Known rows, with every step that occurs
tadi kapos pibi noda fego: [ -4 -15  -3  -2 -21  10  -6   2 -17 -11  -8   1  -1 -22  11   5   8  -1
  -1  -3  22  -7  -7 -14   5  17  -8  -4  -7 -18  -2   8  39 -16  12   2
   7  -6  -9  -2  -7  12  -4  42  -4 -32 -53   6  -6  13 -55]
noda pibi kapos: [ 13  14   4   8   2   4 -14  20   1  13   2 -14  -1  11 -15 -18  14  -3
   1 -17 -25  11 -14  -9 -10  -2  23  -5  -5   5   3  -9  49  -4 -16  -7
  -3 -10   5 -10  30  -2  18 -28   5 -11  32  -1  -5   3 -20]
vivamun rodok kapos: [ -5   4   3  20  39 -15 -10   2  16  -7   2  17   9   3  22   5 -12  31
  -8  13  -3  -5  20 -10  20 -18   5   8  26   5  -5  -1 -73  -6 -11   4
  -8 -12  11 -13  -6 -10  -5 -12 -11 -11  22  -5  -8   3   8]
vivamun rodok kapos pibi noda fego: [ -1  -1  -3   1   7  -1   0 -25  -3 -24  -6  20   5 -24  27   9   0  34
  -7   8  24 -13  19 -11  53   1   2   5   8   7  -7  21  -4 -25  19   4
  -2 -22  -7 -25   5  14 -15  38 -16 -48 -36   3   1   1 -57]
tadi kapos rodok: [-11 -27   6   8  16  -4  -4   0   6 -10   5  -9  10   4  30   1   0 -17
  -7   2   1  -2  -7  14   2   0  -4   1  21 -24   1 -25 -63  10 -20  -1
   4  -7  13   3  -4 -19  -3  -8   8   5  34   3 -13  21  -1]
tadi kapos rikat noda: [  5 -14   4  -9 -11  -2   4 -21 -17   5  -6  22  -5   4 -13   0  -5 -13
   5   8  11   0  -7  -9  -5 -10  -8   8   7  -5 -15 -10 -26   5   2  -1
   4  23 -12  16 -17  10  18  12 -17  45 -30   2  -2   1  44]
rikat noda: [-28  26   1   3   5  -9 -12  -2 -16  12   6  19  -1  10  -2  -2   7 -32
   0  11   0   3  -4   8 -27 -19  -3 -17 -17   9  -2   6 -38  18  -7   5
   1  22   2  14   0  -5   0   2   5  17   7  -6  -1   5  31]
noda rodok kapos zevike: [-18  -7  -4  15  11  -3  21  -9   2   0   1   6  -6  14 -15   8 -11  36
   6  11   3  -1  20  15   6  -5  -5  25  25 -24   4  19 -84 -11  -3  -5
  -1 -24   9 -23 -11 -17 -19 -15  14   3  43   3 -16   4  19]
mevobab noda rodok kapos rikat: [ 19  13  -1  12  15  -1   0 -28  -3 -41  -1  -3   6  21 -28  -7   1  37
   2  12  10   1  18  -5  16  12  -3  30  17  18  -8   8 -70 -19   9  -3
   1   4 -17  -3 -18   5  -7   0  -8  -7   3   0   3  -1  43]
zevike noda: [-19  15   0  15  10  -5 -13  17  32 -16  -3  -7  10   6  -1   2 -10  -1
  -5   5 -10   6  -1   8 -51  13  -4 -19 -22  12   7  -4  17   8  -2   9
   0  17   5  18  -7  -4   0 -16  10   4  -2  -3  -1  -5   3]
pibi kapos rodok: [-12  -3   6   0  15  -9   0   7   5   1  11  -9   9  -4  16 -13   8 -21
  -7  -7   1   3  -5  21   6   2   6  -2  15  14   5 -11  10  10 -18   4
   2  -7  16 -18  10 -20   2 -15   4 -26  45   0   0  10   9]
tadi kapos rikat: [  5 -29   3   4   6   3   3   1   6   3  -5   3  -4   4 -10   1 -14   8
   2  -1  -4  -2  -4 -25  -9  -6   1  12  15 -11  -9 -14  -8  -4 -18   0
   2  15   2  12 -28   3  23  -6 -13  23 -20   0 -11   3  40]
mevobab noda fego kapos: [  7  19   1   2   2   0 -14  26 -27 -19  -8 -15   6   1  26   3   8 -20
  -1   8  -6   4 -13 -14 -10  10 -18  -5 -22  23   5  14  13  13  23   4
  -3  34 -15  28 -13   7 -25   6  -5 -18 -65 -10  21   2   9]
pibi kapos rikat noda fego: [ -8   3   3  -7 -18 -10  13 -35 -41 -11  -8  17  -8 -11 -12 -11   4  -7
   4  -3  10   2 -12  -3  20  -2   3   6  -8  41 -14  25  86 -11  25   3
   5  25 -19  -5  -6  16  17  21 -34  -3 -61   5  15 -11  47]
pibi kapos rikat: [  5  -4   5  -3   5   1   8   8   4  11   1   2  -5  -4 -30 -14 -11   1
   2  -7  -5   1  -3 -18  -3  -2  11   8   9  23  -6   2  62  -4 -16   3
   2  19   4  -7 -14   5  30 -10 -19  -8 -10  -3   3 -13  44]
rodok kapos: [-14   4   0  19  14 -10 -14   6   4   2   5  -6   2   4  -5   3 -20  21
  -2   4  -6  -1  -4 -14  12 -12   9  15  13  15   1   5 -57 -13  -9   4
  -1  -6   4  -9 -11  -6  -9 -19  -7   5   4  -2  -6   2  17]
rodok kapos zevike: [-19 -11  -6  11   5   1  19  -3   9  28   5   1 -10  -1  -7   9 -27  31
   5   1  -5  -5   1  -7  14  -4   5  24  13 -17   5  21 -56 -14 -15   3
   0 -17   6 -13  -7 -10  -8  -9   0  15   0  -3 -10  -1  21]
zevike noda pibi kapos tadi: [ 32 -12  -7   3  -6  -7   5 -11  28 -13   3 -11  -6  10  -5 -10   6   3
  -2 -20 -28  19  -5  13 -19  31  18 -14 -20  16   4 -39 105 -18   4   0
  -5 -16   1   2  28  -4  30 -18   1   9  37   6   9   4 -26]
zevike noda fego: [-26  10  -3  20   3 -11  -7  -3   9 -36  -8 -11   7   0  18   6  -7   4
  -7   6  -8   6  -8   6 -33  18  -5 -17 -27  21   5  17  53  -5  19   9
  -2  18  -4  17 -12  -3  -9   2  -2  -9 -46   2   1  -2   0]
tadi kapos zevike noda: [ -5 -24  -3   6  -7   3  18  16  34  10  -9  -3   0  -4   5  15 -20  14
   4   1  -4   1   0   9 -42  32 -15  -3  -8 -45   7  -5  -4   4   4   5
   2  -2   1  10  -9  -1   2   2  15  26 -19   0 -12  -2  -9]
tadi kapos: [ -6 -14   3  16  11  -5 -16  25   4   6   0  -3   3   6  10   2  -4   0
  -1   3  -8   3  -8 -11 -29  -3  -6  -2  14 -20  -2 -13 -37   5 -20   1
   0   2   8  11 -18  -7   5  -6   2   8   7  -1 -17  11  10]
tadi kapos zevike: [-12 -29  -2   8   1   5  19  20   5  32  -1   4  -8  -1   7   8 -12   9
   5   0  -5  -2  -2  -4 -26   6 -10   5   6 -52   4   2 -35   8 -23   2
  -3  -6  12   6 -11 -10   4  -2  11  15  -1  -1 -20  11  17]
vivamun rodok kapos zevike: [ -9 -11  -2  10  29  -5  23  -9  17  23   1  22  -2  -3  20  13 -18  46
  -1   8   0  -8  27  -3  22 -11   1  17  22 -24   1  13 -80  -5 -10   4
 -10 -22  13 -18  -2 -10  -6  -6  -2  -3  19  -4 -12   1  15]
rikat noda pibi: [ -5  27  -1  -1  -6   3 -17 -13 -18   4   4   9  -4  21 -10  -9  19 -29
   0  -3 -16   8 -10   5 -13 -20  14 -16 -26   4  -1  -4 -17   9   1  -6
  -1  11  -6  17  32   0   7 -14  11  34  24  -1  -2   4  -7]
vivamun rodok kapos pibi: [ 13   7   0   3  27   4 -14  -5  14  -1   4  17   6  -9  17   2  -6  34
 -10   6  16 -17  24 -16  43 -20  11  10  19  -1  -8  -8 -64 -12 -17  -2
  -5 -26   5  -9 -13   5  -5  -5  -7  10  27   2  -8   3 -58]
vivamun rodok kapos pibi noda: [ 10   8  -2  -7  11   1  -5 -11  17  -2  -1  24   6 -14   6   7  -6  31
  -5   6  24 -17  27 -10  35  -2   4   1  15  -3  -5   0 -42 -11   1   4
  -1 -23   0 -26  12   9  -5  21  -3 -35   5  -2   0  -5 -51]
tadi kapos pibi: [  8 -15   1   1  -1  13 -17  25   2   9   1  -2  -1  -7   1   1   2   3
  -2  -3  12 -11  -4 -18  -7  -5   1  -3   6 -27  -3 -22 -23   1 -24  -3
   4  -9   5  15 -25   4   7   1   4  27   8   1 -17   9 -53]
fego kapos pibi noda rodok: [ 16  22   1 -24  -8  14 -11  27  -5 -13  -8  13   2   0 -25   5  17 -23
   7   8  22  -9  16  12 -15  -9 -21 -10  -1  -5   2  -5   5  19   9 -11
   4   8   1  -9  -3   7 -19   6  24 -17  21  -1  13 -12 -56]
rikat kapos: [ -4  12   6  -9  -3   1 -17  38   1  18  10 -30   4   5  -5  -5   2 -24
  -2   3  -9  -3  -9   1  -9 -21   2 -15  18  -7  -5  -9 -22  22 -11   4
  -5  -8  13  12 -17  -3   3 -12   4  13  16   6  -6   8  20]
zevike noda loma: [-12  23   1  16  -6 -11 -16   1  20  23   0  -3  11  -1  21   3   1   8
  -9  -2 -11   8  -5   8 -44   2 -20 -26 -14  12   9  -8  67   3  -8 -12
  11  21   2  22  20  -1   7  -7  13  -4  34 -11 -11 -35   8]
tadi kapos pibi noda: [  5  -8  -1  -8 -14  14 -13  23   6  13  -1   5   0 -14  -9   6   4  -5
   1  -2  19 -11  -2 -13 -13  13  -5  -7  -4 -30  -1 -14  -2  -1 -10   1
   6  -9   1  -1  -1   8   5  27   9 -15 -13   0  -9   3 -51]
zevike noda fego kapos rodok: [ -8 -12   4  -2  -3  -9   1  -9   8 -48 -15 -16  16  -7  50  12  -3 -27
  -8   4  -2   2 -14  26   8  12 -17 -10 -17  27   9  -3  41  10  33   0
   3  20  -6   9  -1  -3 -34  -4   1   7 -34   4  24  -2 -27]

Rows
[ -5   1   1  -8  -5  -9   5 -43 -11  -1  -2  18  -7   4 -24   0 -19  14
   5   8  10  -2  -3 -13  35 -19   5  24   5  31 -13  12 -44 -17  13  -1
   8  13 -14  -6 -14  13   5   2 -26  42 -28   2   6 -12  50] => rodok kapos rikat noda
[  1   3  -4   2   1   9 -16   2   5   5   5  -6  -2  -8  -8  -1 -11  24
  -3  -3  14 -15  -1 -22  33 -16  14  15  10   9  -2  -3 -45 -19 -13  -3
   5 -19   1  -6 -20   5  -5 -12  -7  25   8   5  -9   5 -50] => rodok kapos pibi
[  0   5  -1 -25 -34  17 -11  11 -15  -1   2 -23  -1 -21  -4  -1  16 -23
  -2  -5  21 -12  -9   0  24  -2   1 -16   1  -6  -6  13  56   3  27   4
  -2 -17  -4  -2  -6  18  -4  40  -4 -22 -43  14   4   3 -44] => rikat kapos pibi noda fego
[  2  14  -1 -25 -23   5 -10  -3 -43  -1 -11  15  -5 -16  16   5  13 -36
   3   4  22 -12 -13  -3  23 -24 -13  -7 -29  22  -4  11  28  13  26  -6
   4  19 -16  19 -15  18 -24  15 -10  42 -51   2  20   2 -53] => rikat noda fego kapos pibi
[-10  17  -4  -8  -7  13 -10  14   6  12   6   8  -3 -11 -21   0   5 -12
  -2  -2  13 -10   6  -7 -20   1   2 -15 -18  -5   3  -1  14   5 -12   7
   6   5   6   1   2   4   1  17  11 -27   1  -6  -1   1 -33] => kapos pibi noda
[ 11  -6  -7   7 -15  10  17 -16  32  -1  -7 -17  -4   8  -9   8 -18  42
   4  -8 -22   2  -5   2  13  20  20  13 -13 -17  11   5  -6 -23  17  -6
  -1 -26 -10  -8  27   3  -3 -25  12  37  -3   3  -4  -6 -42] => rodok kapos zevike noda pibi
[  8  17   2 -33 -28  20 -14  26   6  21   8 -20   1 -15 -25  -5  10 -26
   1  -4  19 -13  -1   2   5  -7   2 -19   5 -16  -6  -7  13  18  -1   3
   2 -18   3  -2  -5  15   4  24   9 -10   1  10   1   1 -39] => rikat kapos pibi noda
[  8 -12   6  -6 -22  -6   0 -35 -26  42  -7  23  -2  -4   8   2   8  -4
   1  -1   9  -1 -11  -8   0 -20 -23   1  11  -2 -12 -11  28  -6  -1 -21
  18  23 -14  18  13  15  22  18 -12  36   7  -8 -11 -28  52] => tadi kapos rikat noda loma
[ 12  13   6 -24  -3  -2   4 -20 -23 -18 -12  30  -3  18 -27   1   7 -31
  11  16  14   4  10  14  -5 -29 -19   4   2  23 -12   3 -19  23  20 -13
   2  36 -10  11 -19   9 -10  -7  -3  43   4   0  21 -20  38] => fego kapos rikat noda rodok
[ -9  -2   7 -16   2   1  -9   9   7   0  13 -33  10   4  17  -4  10 -41
  -8  -1   1  -4  -7  27  18 -20   6 -12  28 -10  -3 -18 -46  27 -13   1
  -2 -22  17   2  -6 -10  -7 -12   9  13  49  12  -2  18  12] => rikat kapos rodok
[ 27  -2   3  -2  -5  12   2  -3   1   7  -1  -9  -7   9 -33 -22   8   0
   4 -20 -21   8 -10 -23   8  -3  31   8  -1  16  -4  -8  79  -9 -10  -7
  -1   4  -1  -7  18   8  34 -26 -14   7   6   1   2 -12   8] => noda pibi kapos rikat
[  6  27  -2  20  17  -7 -17   0  -5 -37   4 -10  14  25  -8  -4  10  25
  -2  16   5   3  16   8  -2  14 -10  19  14   8   2   2 -98  -7   8  -1
  -3  -8 -11  -4  -9  -7 -22  -5  10 -22  27  -2  -3  11  12] => mevobab noda rodok kapos
[ 30  17   4  -1   3   8  -9  -9  -7 -17   9 -29  15  12  14 -23  36 -20
  -8 -18 -16   9  -8  15  14  27  20  -3 -10   4  10 -20  12   6  -6  -4
  -2 -14  -7  -5  46  -7   4  -7  14 -29  43  -2   8  15 -30] => mevobab noda pibi kapos rodok
[-19  -3  -6   8  -5  -4  25 -14   5  -2  -2  13  -5   7 -29  13  -8  31
  10  12   9   0  23  23   3  12 -14  20  18 -26   6  28 -62 -13   9   0
   2 -22   3 -39  13  -8 -17  12  19 -39  25   0  -6  -4  24] => pibi noda rodok kapos zevike
[  5 -21  -4 -12   4 -11   1  10   3  18  19 -20 -10   7  -3   0   1 -28
  -2  -4  -8   6   0  11  -4 -16   3 -16  13  -4  -7 -32  -3  12 -15   6
  -9 -20  18  17 -22 -10  13  -4  -2  23  43  10  -3  17  47] => rikat kapos tadi
[ -2   8  -1   2  -2  -1  21   6  24 -14  -6   4   3   5 -23  -2   0  16
   7   3   2   7  17  39 -47  33 -14  -2   2 -16  10  11  38   7  10   1
  -3 -10   1 -19   3  -8   3  -3  24 -18  34   2   0 -11  -5] => pibi kapos zevike noda rodok
[ 21  -5  -6  -9 -10 -12   5 -35 -21  16  11  13 -15  11 -10 -15  22 -27
   2 -18 -15  16  -5  15   2  -2  17 -10 -18  17  -4 -31  56 -10   0  -4
  -6 -14  -5   1  35  -5  31  -5  -4  23  47   6   7   9   6] => rikat noda pibi kapos tadi
[ 10 -11   3  10  33 -10   8 -19  17 -11  -4  23   1   2   6   2 -22  45
  -4   8   1  -4  25 -24  41 -19  11  21  30  15 -13   1 -49 -15 -13   3
  -5   0   3  -9 -15   3  10  -9 -28   6  -1  -5  -3  -8  39] => vivamun rodok kapos rikat
[ 12  -1   6   3   5   5  -5  -1   5  -7   8 -19   6   8  10 -19  23 -18
  -5 -18 -20   8 -12  16  20   1  27  -1   4   5   6 -21  22   0 -14  -8
   0 -23   9 -17  42 -14   9 -29  10 -10  61   4  -1  11 -32] => noda pibi kapos rodok
[ 29  15  -3  -4 -10  20  15  18  -5  28   6 -18  -6   5 -13 -17  23   6
   5 -18 -20   7  -5  -3 -14  35  14   1 -21 -23  13   6  27   1  -7  -1
  -6 -11  -9   1  41   2  13  -2  18 -19   6  -6   1   3 -16] => mevobab noda pibi kapos zevike
[  0  -9   1 -11 -17   0  14  -2 -17 -12 -17   9  -7 -14  -7  10 -11 -13
   6   2   1   3 -10 -19   9  -2 -10   4 -12  28  -2  23  84  -2  28   2
   3  43 -13   1  -7  14  -4  17 -22 -29 -90  -5  26 -24  41] => pibi noda fego kapos rikat
[  4   3  -7   7  -9  15  17  -5  31   7  -5 -10  -4  11  -8   3  -4   5
   3 -11 -26   8  -2  11 -32  21  12 -12 -34 -28  15   2  38   0   0  -3
  -4  -5  -1  14  30   1   6 -22  23  28   7  -3  -7  -6 -31] => kapos zevike noda pibi
[-17 -11  -4 -10 -21   5  29  12 -16  18 -10   9 -11 -18   9  20  -7 -14
  11   2  -1   0  -5   0  -5   9 -24  -4 -19 -11  11  36  51  10  25   4
   2  19  -3  -6   9   2 -23  25   2 -35 -67  -9  17 -12  20] => pibi noda fego kapos zevike
[-16  22  -3  22  11  -2 -12   4 -27 -22   3 -14   7   6  22  -4  14  -8
  -8   6  -8   6  -6  -7 -21  19  -5 -10 -25  15   4  20   0   1   8  12
  -5  23  -8  24  -7  -5 -12  15  -2 -37 -46  -6   2  14  26] => mevobab noda fego
[-15 -15  -3  -3  -8   3  22  20 -19  17 -10   2 -12 -10  19  14 -10  -8
   6  -1  -7  -1  -9  -5  -3  -9 -17   3 -13  -9   9  30  30   9  10   0
  -3  19   4   9 -12  -5 -24  -2  -2   8 -50  -7   8  -6  15] => noda fego kapos zevike
[-17 -12   5 -12  -6  -8   7  -5 -17 -28  -7  -2   8 -11  38  14   5 -37
  -3   3   6   1 -10  20  21   2 -16  -6  -5  18   7  10  30  12  27   1
   5  15  -1 -11  16  -7 -30  17   1 -45 -35  -1  24  -5   3] => pibi noda fego kapos rodok
[  2 -20  -5   6  13 -19   6   6   2  15  13   5 -12   0  -5  -8  -2 -10
  -1 -10 -10  13   3   4 -16   5   7  -7  -1  17   0 -26  50  -6 -19   8
  -7  -7  16  -4  -8 -20  26  -8  -9 -15  40   1   0   9  38] => pibi kapos tadi
